Each row was made from one path, in order. Every step used is in the known rows, and no mark comes twice. Write each row's path.
Known rows
sugit/fudun/tizot: [-14,33,-21,3,-12,-7,-1,15,6,12,17,-18,34,9,12,25,-14,40,0,-7,-11,-12,2,-2,17,4,-7,0,5,3,-10,2,-1,-11,7,7]
teti/tizot/rafodu/zoge: [-9,11,-19,-10,7,-26,-6,-5,-5,-21,0,-19,-20,-7,-1,-25,19,-3,0,9,18,7,24,-8,-37,3,8,-4,10,28,11,2,2,6,3,5]
rilem/tizot/fudun/sugit/teti: [21,4,14,-1,-23,1,-6,-3,14,4,14,-12,17,-23,-25,21,-5,-13,14,9,-16,15,-12,29,29,3,5,-5,-10,-23,-12,10,-21,6,-10,-22]
muri/zufim: [2,2,6,-8,-4,5,14,-13,34,-22,6,-10,14,-16,25,11,-28,9,-11,-5,-16,-10,-10,-21,37,-5,17,-27,-1,4,-8,12,21,4,-22,9]
zufim/muri: [-8,22,-11,18,7,13,14,2,-4,-19,-29,25,20,-24,-5,4,-21,1,-2,-15,-21,-9,-16,-13,11,4,0,1,12,-6,3,-2,11,9,0,-5]
rilem/tizot/tafat: [24,-9,15,31,-4,20,-14,16,18,23,3,0,10,-30,21,-27,-3,-21,6,-11,-30,13,-16,16,23,14,-6,1,-23,-6,-7,3,-12,-12,-2,-12]
rovu/fogir: [3,10,-21,13,-6,5,-2,-2,3,-13,-14,14,10,-9,22,-15,-19,2,-5,7,-29,13,16,-8,10,4,26,-9,-5,3,-1,-5,29,26,-8,1]
tafat/tanub: [18,12,13,-3,3,7,6,-17,-7,12,18,6,5,-15,8,-4,-29,12,-2,-1,-25,-23,-3,8,11,-5,1,-1,21,-7,8,0,34,-17,-3,-13]
rafodu/tizot: [3,12,-1,25,-7,0,2,7,-10,-7,-22,1,24,-10,11,4,-8,3,-19,-2,12,5,1,-8,15,-9,-12,6,-6,-15,-17,7,20,-2,-24,30]
rafodu/tizot/fudun/sugit/teti: [9,2,13,-3,-7,-8,-17,-20,-4,-9,-15,-13,26,-14,-44,26,9,-9,-15,24,28,11,0,15,7,-3,-27,9,-18,-25,-17,10,11,10,-23,19]
tizot/rilem: [0,3,14,23,6,32,-6,29,17,13,-18,9,2,-3,20,-14,1,-9,-2,-9,-6,-11,3,-5,12,-10,4,4,-5,-1,-9,4,-1,-13,-13,8]
tizot/tafat/zoge: [-6,-40,12,20,16,8,-20,-4,5,5,-16,10,15,-12,-5,-35,3,-15,-9,-2,-6,-4,-18,1,-18,29,-19,18,-25,5,10,-2,21,5,12,6]
tizot/rafodu/zoge/muri: [-17,-8,16,7,-27,-20,25,-1,14,-27,-17,-15,-34,4,0,13,4,29,4,19,-1,21,-7,10,-15,2,-1,8,-1,27,5,-5,0,-1,9,-5]
fudun/tizot/rilem: [-4,27,14,11,2,11,-13,26,-1,18,-10,-8,-6,3,7,-2,15,-4,5,-3,-5,-13,8,-17,-2,-14,-10,9,-8,14,-11,7,5,-23,7,26]
tafat/zoge/rovu/fogir: [-35,-8,-5,32,11,-4,12,-11,-19,-24,-25,47,17,17,1,-31,-5,3,3,-3,-3,3,4,-15,-16,12,24,-1,9,32,10,-27,40,42,27,1]
sugit/teti/tizot/rafodu/zoge/rovu/fogir: [-29,25,-12,0,25,-27,6,-24,-11,-17,1,25,-8,6,-30,-41,23,-1,-8,17,32,21,42,-7,-34,9,27,-19,8,63,13,-28,29,44,29,-9]
tafat/zoge/rilem/tizot: [-3,-26,12,18,-8,20,27,12,-14,-16,-11,40,-6,19,6,-11,-10,-6,-8,-5,-1,14,-26,-4,2,3,7,14,-6,-5,5,1,-13,20,4,-15]
rafodu/tizot/teti: [10,4,9,13,-7,-15,-25,-14,-11,-2,-14,-4,20,-23,14,18,-15,3,-30,7,26,-2,-11,19,-3,-13,-26,1,-6,-30,-6,-5,18,-19,-17,10]
dafe/fogir/rovu: [-4,1,-3,13,6,20,10,-5,-20,-25,-29,-15,29,-8,2,-13,-12,0,13,3,7,14,22,-7,6,5,22,3,8,-38,-33,-10,0,-1,-26,28]
sugit/fudun: [-12,9,-18,16,-7,12,8,22,22,7,9,0,40,6,24,17,-28,36,-6,-11,-14,-7,1,11,31,9,5,-8,10,-15,-6,-2,-5,-3,-12,-10]
tizot/teti/sugit: [27,-9,-25,-13,-5,-19,-23,-12,-17,14,16,-29,3,-24,10,20,-17,-14,11,-12,-6,-22,-7,11,-11,-6,2,-1,5,-39,20,16,-5,-16,-1,-8]
rilem/zoge/rovu/fogir: [-20,20,-11,20,12,9,10,-16,-15,15,-11,36,-1,17,36,-33,3,2,8,-26,-22,17,27,10,9,9,35,-29,17,12,-3,-24,26,11,2,16]
tizot/rilem/zoge/muri/zufim: [-1,-18,51,-6,12,13,29,-6,63,13,-14,10,-31,13,31,14,-5,18,-11,-7,-27,0,-18,-12,40,3,8,-22,-13,17,-28,-3,10,-34,-23,6]
sugit/teti/tizot/fudun: [-3,14,-6,-9,13,-15,-21,-21,13,8,7,-8,17,-36,-27,-9,3,-1,-23,0,21,-18,16,19,-14,29,-4,-24,18,-20,1,-6,17,-6,-10,-16]
rafodu/zoge/rovu/fogir: [-16,8,2,9,-10,-6,40,-3,-21,-40,-3,28,-2,11,14,-26,-5,2,16,1,12,12,24,-23,-9,-13,25,-17,5,35,12,-24,25,37,27,4]
sugit/fudun/tizot/rafodu/zoge: [-21,28,-15,-2,-14,-29,1,11,12,-21,6,-27,11,14,4,11,7,37,8,8,11,23,7,6,-16,-1,-7,15,-5,35,5,0,-15,-1,17,7]
zoge/rilem: [-3,-1,-3,0,-10,34,18,5,-19,-7,-9,17,-16,17,11,-5,-3,1,-11,-10,7,-5,4,-1,4,-9,2,-3,10,-15,9,7,0,12,-12,9]
dafe/zoge/rilem/tizot/tafat/tanub: [29,-38,27,-23,14,38,6,7,1,-1,8,45,-26,-13,-3,-39,-3,-26,-7,24,-5,19,-17,-11,-10,-17,-20,29,6,14,12,-20,-10,-2,11,-29]
zoge/muri/zufim: [-4,-8,28,-6,-17,-6,34,-15,48,-23,1,-11,-10,-6,12,37,-29,32,-8,9,-24,-14,-25,-22,38,0,7,-25,2,16,-14,6,24,-5,-14,-3]
zoge/rilem/tizot/teti/sugit: [42,-18,-9,-15,-14,-1,-2,0,-25,5,20,1,-26,-4,10,17,-11,-27,10,-12,0,-1,-21,16,-2,-17,8,5,2,-43,19,10,-40,-8,-4,-28]
teti/sugit/fudun/tizot/rilem: [9,13,-24,-3,17,-8,-12,36,11,28,11,-22,15,20,-3,21,6,5,22,-10,-8,-20,7,-26,3,-4,-3,24,-9,2,-5,14,-26,-23,7,7]
fudun/sugit: [10,4,-8,-10,-16,13,-1,4,-16,3,6,-23,-1,9,-2,18,-1,-5,22,4,-25,-14,5,-12,16,-17,7,1,-2,-4,-4,26,1,11,-7,22]
zoge/rovu: [-27,23,5,28,-7,18,13,5,-18,5,0,8,14,6,15,-7,2,6,14,-28,2,-20,7,5,10,-4,10,-17,32,4,3,-3,14,3,5,14]
tizot/teti: [5,4,3,2,-13,0,-21,-13,-3,8,6,-11,9,-24,23,12,-22,7,-11,-6,0,-14,-9,29,0,-5,-6,-12,6,-26,10,-5,12,-17,-3,-7]
rilem/tizot/teti/sugit/fudun: [34,-8,-28,1,-7,-23,-12,16,18,21,39,-16,29,-14,23,36,-35,7,13,-16,-20,-1,-27,28,24,0,10,2,1,-45,4,3,-42,-21,-2,-49]
fudun/tizot/rafodu: [-21,40,-16,11,-12,-13,-34,-3,-4,5,-15,-29,-2,-4,6,0,16,9,7,2,-12,12,5,12,-17,1,0,13,4,24,4,11,7,-3,0,31]
fogir/rovu: [-9,4,-15,9,-2,4,10,-3,-22,3,-15,-9,21,-8,10,-2,-23,4,11,-27,-1,16,10,5,10,2,9,-21,21,-34,-9,-2,5,2,-11,21]
dafe/zoge/rovu/fogir: [-33,1,-21,6,3,15,10,15,-8,-31,-25,44,12,0,12,-29,-3,0,10,10,4,19,26,-37,-9,-15,25,-2,28,39,2,-30,23,40,15,10]
rilem/tizot/rafodu/zoge: [5,9,5,20,-22,-8,14,16,11,-23,-1,-5,-8,-17,20,-17,-1,-1,14,3,-7,43,-8,17,3,-7,18,5,-10,20,-1,4,-25,5,-3,-12]
tafat/zoge/rovu: [-41,-5,10,30,4,4,15,-3,-21,-10,-13,25,20,17,-1,-17,1,8,9,-20,10,-17,-8,-5,-11,8,8,-1,19,13,9,-9,25,15,22,10]

Which path is each row?
[6,6,-6,-10,-7,20,3,2,-15,20,18,-15,19,3,-32,24,-7,0,9,9,-15,-13,5,-1,31,-8,6,-6,-13,-3,-6,26,11,15,-4,14] -> fudun/sugit/teti
[10,9,-25,-11,29,-7,-8,26,6,51,13,-15,6,28,13,10,16,2,23,-29,-18,-6,13,-8,10,5,2,13,-10,-9,-11,12,-33,-39,-2,19] -> teti/sugit/fudun/tizot/rilem/zoge
[21,-10,13,-15,-30,16,4,-2,-6,-26,-2,-1,-30,11,-5,13,11,-25,18,10,-4,17,-11,16,2,-16,-1,6,3,-28,-1,6,-42,15,-13,-15] -> zoge/rilem/tizot/fudun/sugit
[1,6,6,23,-13,-14,-17,-11,8,-26,-33,-5,22,-28,10,2,1,-4,-19,3,28,12,-2,17,-10,6,-22,6,3,-33,-9,-7,14,-8,-32,14] -> rafodu/tizot/fudun
[-13,23,2,11,9,7,-9,35,24,21,1,-4,21,21,13,12,1,24,-1,-3,-2,-12,4,-9,15,-6,-14,13,-6,12,-18,-5,-12,-22,3,4] -> sugit/fudun/tizot/rilem
[-36,19,9,18,-11,-2,18,-1,-14,-30,-8,-1,-10,12,8,-24,20,6,20,-9,27,16,12,10,-21,-9,12,-5,20,37,17,-9,1,13,18,12] -> tizot/rafodu/zoge/rovu
[-14,17,14,-13,49,23,-3,-5,-20,62,15,16,-17,42,-34,-16,48,-27,13,-17,11,-31,32,-11,8,-4,10,-22,6,24,-17,0,1,-12,13,24] -> fudun/sugit/teti/tizot/rilem/zoge/rovu
[27,-26,24,-32,-38,4,34,1,-16,-54,8,-6,-43,15,-9,9,12,-23,25,20,20,27,-10,-1,-12,-25,-7,8,-9,-15,5,2,-45,19,4,-15] -> rafodu/zoge/rilem/tizot/fudun/sugit
[11,4,4,-26,44,20,-16,0,-7,61,13,3,-16,24,-30,-10,31,-25,0,-3,-7,-18,27,-9,13,0,7,-15,-16,8,-24,16,0,-17,-4,19] -> fudun/sugit/teti/tizot/rilem/zoge
[-11,-40,11,-14,46,15,-12,-19,-14,17,-4,35,-9,13,-56,-43,25,-22,-43,11,35,-17,3,-11,-35,33,-27,8,-24,10,17,-7,21,21,19,-5] -> sugit/teti/tizot/tafat/zoge/rilem
[-24,-32,18,21,-12,-13,26,-4,4,-8,-22,12,-3,7,-10,17,-16,32,-7,9,-16,-13,-28,-7,-3,18,-4,8,-1,9,-2,-2,26,2,15,-8] -> tafat/zoge/muri
[-13,-7,3,-8,-14,14,22,-2,-13,-40,-17,8,-38,22,4,-19,16,0,-4,7,30,30,6,8,-28,-11,4,11,1,16,23,3,-16,22,-2,9] -> tizot/rafodu/zoge/rilem
[15,7,9,24,-26,-3,-8,6,23,-12,-2,-3,12,-41,28,-3,-13,-7,6,-10,-16,16,-16,35,13,13,7,-10,10,-30,-7,-6,-19,-13,-19,-26] -> rilem/tizot/fudun
[22,13,-26,-26,-11,-39,-32,-14,-33,19,23,-44,-4,-20,-4,33,-1,-12,19,-4,-3,-27,-3,-1,-23,-10,-12,7,-1,-22,18,20,-1,-25,15,11] -> fudun/tizot/teti/sugit
[31,-6,-17,0,1,-29,-28,-13,-28,4,-3,-21,13,-23,1,26,-8,-16,-6,0,22,-8,-7,2,-11,-13,-16,13,-8,-44,6,14,5,-18,-14,13] -> rafodu/tizot/teti/sugit
[-17,21,16,33,-18,-7,24,12,-6,-24,0,9,-7,2,18,-24,13,-1,29,-14,9,35,-3,17,-2,-12,20,-3,14,36,6,-11,-24,9,15,-7] -> rilem/tizot/rafodu/zoge/rovu
[8,-32,2,-37,-26,25,6,17,-3,-43,-15,13,-25,4,-8,5,14,-26,18,29,10,33,-4,-15,-13,-27,-4,23,14,-9,-3,-4,-49,23,-8,-10] -> dafe/zoge/rilem/tizot/fudun/sugit
[16,-9,-3,-28,26,7,-32,-13,-8,43,22,-22,1,-6,-53,-11,25,-30,-4,16,-5,-25,16,-13,-1,10,-18,-3,-25,13,-1,16,16,9,12,13] -> fudun/sugit/teti/tizot/tafat
[7,14,-16,-27,12,2,-7,-8,-20,28,25,-19,4,5,-46,15,7,-9,1,11,-5,-30,22,-20,10,-3,5,-14,-2,4,-6,23,18,15,3,12] -> fudun/sugit/teti/tizot
[-13,-52,35,24,3,-8,1,-8,15,5,-24,9,-9,-2,-16,-8,3,9,-10,14,-16,-9,-31,3,-16,32,-26,19,-23,15,3,-9,25,-4,24,-9] -> tizot/tafat/zoge/muri
[-28,39,-27,12,-6,-15,-30,8,20,9,-3,-23,25,12,8,16,5,37,-1,-1,-11,15,3,21,-1,11,-1,14,7,21,-2,1,-8,-4,-1,8] -> sugit/fudun/tizot/rafodu
[-15,6,-5,-26,16,0,14,-14,-14,-16,3,11,-32,16,-39,-21,25,-1,-27,16,49,13,26,0,-34,2,0,-4,0,27,20,0,0,24,6,-2] -> sugit/teti/tizot/rafodu/zoge/rilem
[-8,24,-10,-9,-13,-23,-26,-5,6,14,25,-24,27,-1,15,40,-20,40,-12,0,3,-17,-10,24,1,-3,-24,-4,4,-11,1,-12,-2,-27,16,-9] -> sugit/fudun/tizot/teti
[-7,-30,4,3,45,-5,-27,-16,3,30,2,15,20,-17,-48,-40,14,-17,-32,6,14,-21,0,-9,-24,41,-22,1,-26,15,7,-4,36,8,23,-4] -> sugit/teti/tizot/tafat/zoge
[38,-2,-12,-30,26,-27,-25,-13,-2,39,44,-31,13,-3,-24,8,-6,3,18,1,-25,-27,-8,-6,-11,12,-29,33,-6,0,18,5,7,-28,27,-13] -> teti/sugit/fudun/tizot/tafat/tanub
[-1,-47,8,-36,39,13,-16,-25,-30,16,5,17,-22,35,-80,-21,38,-36,-19,26,27,-21,2,-25,-34,14,-27,17,-33,17,13,7,13,33,28,6] -> fudun/sugit/teti/tizot/tafat/zoge/rilem
[-11,-9,20,-33,-3,-49,25,-30,46,-44,4,-23,-45,1,-8,15,5,24,-11,29,9,2,-5,-31,-12,5,4,-18,2,54,0,-3,17,5,1,-9] -> teti/tizot/rafodu/zoge/muri/zufim
[8,3,-14,-32,-1,-20,-30,-21,-7,-10,7,-35,-15,-7,-21,7,20,-21,15,14,1,-26,19,-4,-25,4,-5,-8,18,-17,-3,4,1,0,-9,4] -> teti/tizot/fudun/sugit
[-7,27,-55,-5,2,-32,-34,11,3,15,9,-41,17,10,-6,25,10,17,24,-7,-12,9,5,5,-9,11,8,27,4,9,10,18,-25,-4,1,7] -> teti/sugit/fudun/tizot/rafodu
[6,21,-45,-11,-1,-26,-3,18,-8,19,25,-38,26,8,-6,34,-9,17,23,-15,-15,-19,5,-18,9,2,2,12,4,-9,1,23,-15,-10,6,9] -> teti/sugit/fudun/tizot
[-2,10,-1,21,-14,24,-3,9,5,-7,-18,20,-24,13,19,-15,9,-8,-2,-5,-9,37,-11,31,7,-3,17,10,5,4,6,2,-34,15,-19,-12] -> zoge/rilem/tizot/rafodu
[11,1,7,12,-20,32,27,19,-10,-3,1,25,-15,10,21,-4,-10,-6,-3,-13,-9,12,-8,6,22,-11,12,-3,3,-16,-3,5,-22,7,-14,-10] -> zoge/rilem/tizot
[33,-18,-22,-13,-7,-4,2,12,1,8,33,6,1,15,15,33,-26,0,2,-12,2,3,-24,24,13,-8,4,8,5,-48,14,-1,-57,-5,-5,-49] -> zoge/rilem/tizot/teti/sugit/fudun
[-8,-50,20,6,16,27,-4,-11,-12,-8,-22,29,-14,17,-13,-38,15,-19,-19,0,15,-1,-16,-3,-29,18,-25,22,-24,0,22,-6,8,19,12,5] -> tizot/tafat/zoge/rilem
[1,-14,37,-21,34,-8,17,-16,56,19,-1,7,-44,15,15,4,12,7,-17,-2,-16,-21,1,-32,20,10,9,-35,1,27,-29,-7,17,-36,-18,3] -> teti/tizot/rilem/zoge/muri/zufim
[2,8,1,0,40,13,-13,10,5,47,-5,11,-22,10,20,-35,25,-19,-8,-23,-9,-14,28,-7,-2,10,10,-19,9,-1,-16,-2,3,-35,-14,16] -> teti/tizot/rilem/zoge
[-4,20,-15,-3,18,1,-3,-5,-4,28,17,1,19,-16,-24,-5,-5,4,-21,-4,5,-28,21,-4,10,14,6,-24,9,-1,-4,8,26,0,-3,-1] -> sugit/teti/tizot
[8,-40,8,-8,1,46,4,32,8,-8,-15,35,-18,-10,9,-36,12,-29,-4,13,6,32,-8,-18,-4,-10,-13,22,-11,11,0,-11,-33,14,2,-6] -> dafe/zoge/rilem/tizot/tafat
[4,-13,41,-1,-30,-30,45,-8,61,-48,3,-11,-31,-9,16,25,-16,26,4,21,-16,38,-35,-8,26,-5,17,-10,-17,44,-11,-1,-12,2,-3,-26] -> rilem/tizot/rafodu/zoge/muri/zufim
[2,25,1,-9,-18,-22,-28,-16,-19,11,15,-28,3,-19,13,25,-8,10,-6,0,2,-20,-5,16,-13,-13,-23,-5,2,-8,6,-1,13,-26,15,10] -> fudun/tizot/teti
[-21,23,-10,25,1,7,9,-6,-11,-11,-12,30,10,8,20,-22,-4,2,8,-9,-10,5,21,-8,6,-1,30,-18,16,21,4,-23,31,30,11,4] -> zoge/rovu/fogir
[22,-11,-29,0,5,-34,-22,0,0,5,10,-17,39,-6,3,43,-23,11,-13,-1,23,-5,-12,10,4,-6,-21,16,-8,-49,0,1,-10,-18,-15,-9] -> rafodu/tizot/teti/sugit/fudun
[19,-12,-34,-14,0,-20,-20,4,8,16,28,-24,29,-7,11,34,-30,15,4,-14,-4,-19,-11,20,7,4,0,1,7,-43,16,3,-20,-15,-2,-28] -> tizot/teti/sugit/fudun
[17,-15,28,-7,-33,4,40,4,-1,-54,0,15,-28,-11,13,-11,0,-13,1,4,28,30,-9,15,-12,-10,-5,-2,1,-22,11,-13,-35,8,-3,-28] -> rafodu/zoge/rilem/tizot/fudun
[-1,10,1,5,27,11,-16,21,10,21,-6,4,-12,-1,3,-25,15,-18,-6,-4,4,-30,18,-24,-8,-1,2,-7,9,6,-8,0,7,-17,-6,5] -> teti/tizot/rilem
[27,-18,29,-15,-28,4,32,2,-19,-28,22,15,-31,-1,22,6,-16,-4,-8,5,25,16,-19,16,-7,-30,-9,-7,-10,-18,15,-10,-30,-3,13,-32] -> rafodu/zoge/rilem/tizot/teti
[4,2,5,-14,-14,4,-12,-18,6,-2,4,-20,16,-14,-34,22,0,-5,4,12,0,-4,0,24,8,5,-6,-3,-4,-21,-1,9,4,8,-8,1] -> tizot/fudun/sugit/teti
[-22,-22,1,-6,-20,9,27,23,14,-15,-18,11,-5,-11,2,21,-12,30,0,22,-10,-1,-4,-27,3,-8,-4,7,20,18,-12,-9,7,-3,2,2] -> dafe/zoge/muri
[6,3,20,27,24,21,-6,15,5,28,-36,22,1,8,28,-19,17,-13,-20,-15,10,19,7,2,15,-5,-10,3,-20,-13,-31,0,3,-33,-30,38] -> rafodu/tizot/rilem/zoge
